Each row comes from the steps of one path. Every step used is in the known rows, and no mark comes twice. Write the path behind each row, first mark first.
Known rows:
kavetap/sopo/digag/fenukug: [-13 -32  41   1 -46  -3 -25  -7   5 -11  13  -3  42 -13   3  29  -2   1
  12 -13  -4  -7   4 -17]
gonuz/kavetap/kura: [-27  16  21 -15  15  -1  -6 -17   7   7   3 -23  38 -21  22  24  -6  -4
  35 -11  32  -5  15 -36]
pafe/foguf/kura/kavetap/sopo/digag: [-44 -61  13  27 -12 -15 -19 -12  30  25   3  26  39  -6 -73   8  26  -2
   5 -10  12   5  75 -19]
sopo/kavetap: [ -8 -30  21  -9  55  -1  -5 -15   3   6   2  10  26   3  37  13 -12  -5
  13  -4  15   4  -1  -8]
pafe/foguf/kura/kavetap/sopo/digag/fenukug: [-56 -51  16  16 -40 -15 -29  -6  33  -4  -5  13  68 -41 -43  24  24  19
   7 -16  15  -1  77 -26]
doda/foguf: [ -2 -32  41 -32  40  10 -15  -2  21  12 -16  -2  -9  -2  37  -4  -9   8
   5 -23   9  -9   8 -18]
leromu/kavetap/sopo: [  4 -33  17   2  40   2  -7   3   4  14  14  26  11   7 -18  23  -6 -10
  87   3  24  -6  48 -11]
gonuz/kavetap/sopo/digag/fenukug: [-32 -19  41 -14 -42 -10 -11 -15  10 -15  34 -24  71 -30  22  30   7   6
  21 -11   8 -12 -12 -19]
digag/sopo: [  2  -6  15   0 -18  15 -12 -14   3   0 -17 -12  23  -9  -2  11 -15   2
  -4 -11  11  -4  -4 -52]
digag/sopo/kavetap/kura/foguf/pafe: [-13 -22  10 -11   8  12   5 -26 -14  23 -21   5  57 -85  34   0   5  16
 -10 -40  20   0  62 -69]
gonuz/kavetap/sopo/digag: [-20 -27  36   0 -14 -10   0 -18   5  12  43  -9  38   5  -7  16   9 -17
  15  -5   6  -6 -15 -13]
kavetap/kura/foguf/pafe: [-10 -16  25 -26  11  11  -5 -14   9  47 -22  19  15 -73  11   7   6  11
   2 -29  14   1  60 -34]
leromu/kavetap/kura: [ -5 -10  17   0  43  14 -10   1   7   2 -14   1   9 -19 -25  20 -16   1
  77  -9  24  -5  49 -38]
kavetap/kura/foguf/gonuz: [ -8 -42  23 -12 -14  12 -11 -22  14  31 -16  -5 -11 -50   9   9  -3  12
 -10 -41  19  -5  56 -11]
kura/foguf/gonuz/kavetap: [-22 -44  29 -41   3   6  12 -26  33  27  12 -18   8 -62  31   1   5  22
 -20 -28  20 -10   6   5]
kura/foguf/gonuz/kavetap/leromu: [-31 -55  22 -21 -19   2  -2 -17  28  10  20   6  -9 -73  34  -1  12  19
  -5 -19  32 -20  33  10]
kura/kavetap: [ -9 -29  31 -26  26 -10 -11  -5  32  12 -18  25  -9 -33  -5  10   1   4
   5 -12   7   4   9  -1]
kura/foguf/pafe: [ -6 -33  32 -36  21  13   2 -11  22  46 -14  26   6 -68  13  -1   9  18
 -15 -18   4   0  24 -12]
foguf/pafe: [-12 -18  21 -25  31  20   0  -2   8  45   6  34   9 -31  18  13  -3   6
  -3   0  17  -3   9 -22]
gonuz/kavetap: [-20   0  27 -26  26   0   1 -14  20  10  11 -16  29 -15  27  16  -4   3
  16   1  22  -5 -19 -15]
pafe/foguf: [-25  -4  12  -1  16  10  -5  -6  18  20 -14 -12  15  -6   1  15  -6  15
   9  16  20   3  30 -12]

Write each row's path:
[-32 -53  12   7  11 -12 -38   0  36  -1 -15  62  -2 -34 -38   6  11  -7
  27 -11  31  -8  61 -19]
foguf/kura/kavetap/leromu
[ -5 -21  11   4  17   8  -4 -20  -7  -9  -7  -9  45  -7  28   7 -15   2
  -2 -13  16  -1  -2 -48]
digag/sopo/kavetap
[ -4 -54  20 -13  22  19  -1  -9  20  21 -14   0 -11 -66 -19   5  -5  21
  40 -39  21  -9  78 -16]
leromu/kavetap/kura/foguf/gonuz
[-18 -48  11   4  17 -21 -30 -11  24  25  -2  54  24   4 -33  21  13 -17
  35 -18  31   1  62 -19]
foguf/kura/kavetap/sopo
[-19   0  30 -25   9  -8  -5 -27  22  11 -15 -31  35 -58  19  11   5   6
  22 -30  18  -2  29 -30]
gonuz/kavetap/kura/foguf
[-45 -32   2  -1  27  -5 -18  -7  44  22 -27  20  30 -27 -43   9  13  16
   8  -5  29   5  69 -23]
pafe/foguf/kura/kavetap
[ -9 -57  39   1 -16 -20 -12  -9  18  15  14  32   0 -10 -38  10  13 -15
  -1 -17 -10   4  15   3]
kura/kavetap/sopo/digag
[-14 -29   4  22  -6   4 -17 -12 -11 -25   1  15  29 -21  29   4  -9  -4
  15  -4  27 -10  27 -42]
digag/sopo/kavetap/leromu
[-37 -29  26 -37  19  15   0 -12   9  21  15 -25  10 -34  69   4  -3  16
   6 -43  40 -21  39 -30]
doda/foguf/gonuz/kavetap/kura
[-58  -2  -4  -6  -6  16  10 -17   6  29  18 -33  32 -37  32  22   0  23
   6  -6  52  -9  63 -20]
pafe/foguf/gonuz/kavetap/kura
[ -1 -13  29 -11   3  -1 -20 -20  17  16 -36  -8   9 -39  -2  10  -3   2
  15 -31   7   3  44 -25]
kavetap/kura/foguf
[ -6 -34  23 -13   6 -21 -15  -5  14  21   3  42   1  -8   1  22   9 -12
  33 -10  18   3  40   4]
kura/kavetap/sopo
[-51 -25  -5  -3 -10   4  12 -14   3  40  46 -11  36 -10  39  26  11  16
  16   8  54 -10  59   5]
pafe/foguf/gonuz/kavetap/sopo
[-11 -56  17 -10  23   4  -3 -28   3  23  -6  -1  11 -47  39   4  -4  11
  -9 -44  24   0  61  -9]
sopo/kavetap/kura/foguf/gonuz
[-19 -73  40 -11 -39  -6  10 -30  18  30  45 -10  17 -40  -1   2  18   5
 -22 -33   4 -10  13  10]
kura/foguf/gonuz/kavetap/sopo/digag
[-18 -51  21 -24 -13  -7   7 -26  15  37  32   0  20 -38  35  13  16   8
   7 -25  32 -11  39  11]
kura/foguf/gonuz/kavetap/sopo
[-16 -29  22 -24  44   3   3 -20  -1  38 -11  23  37 -72  43   4   8  11
   4 -31  18   5  64 -29]
sopo/kavetap/kura/foguf/pafe
[-21 -71  29  18  -8 -19 -25 -14  27  19  10  43  23   3 -70   8  18 -19
   5 -26   2   2  37 -21]
foguf/kura/kavetap/sopo/digag
[-34 -12  12 -18   1  13   2 -20   3  23  23 -17  20 -31  33  23  -7   7
   6 -22  44 -12  26 -23]
foguf/gonuz/kavetap/kura
[-10 -28  23 -27  46  19   6  -2  14  34 -19  23  11 -91 -16   3   7  18
  53 -27  17  -5  79 -38]
leromu/kavetap/kura/foguf/pafe
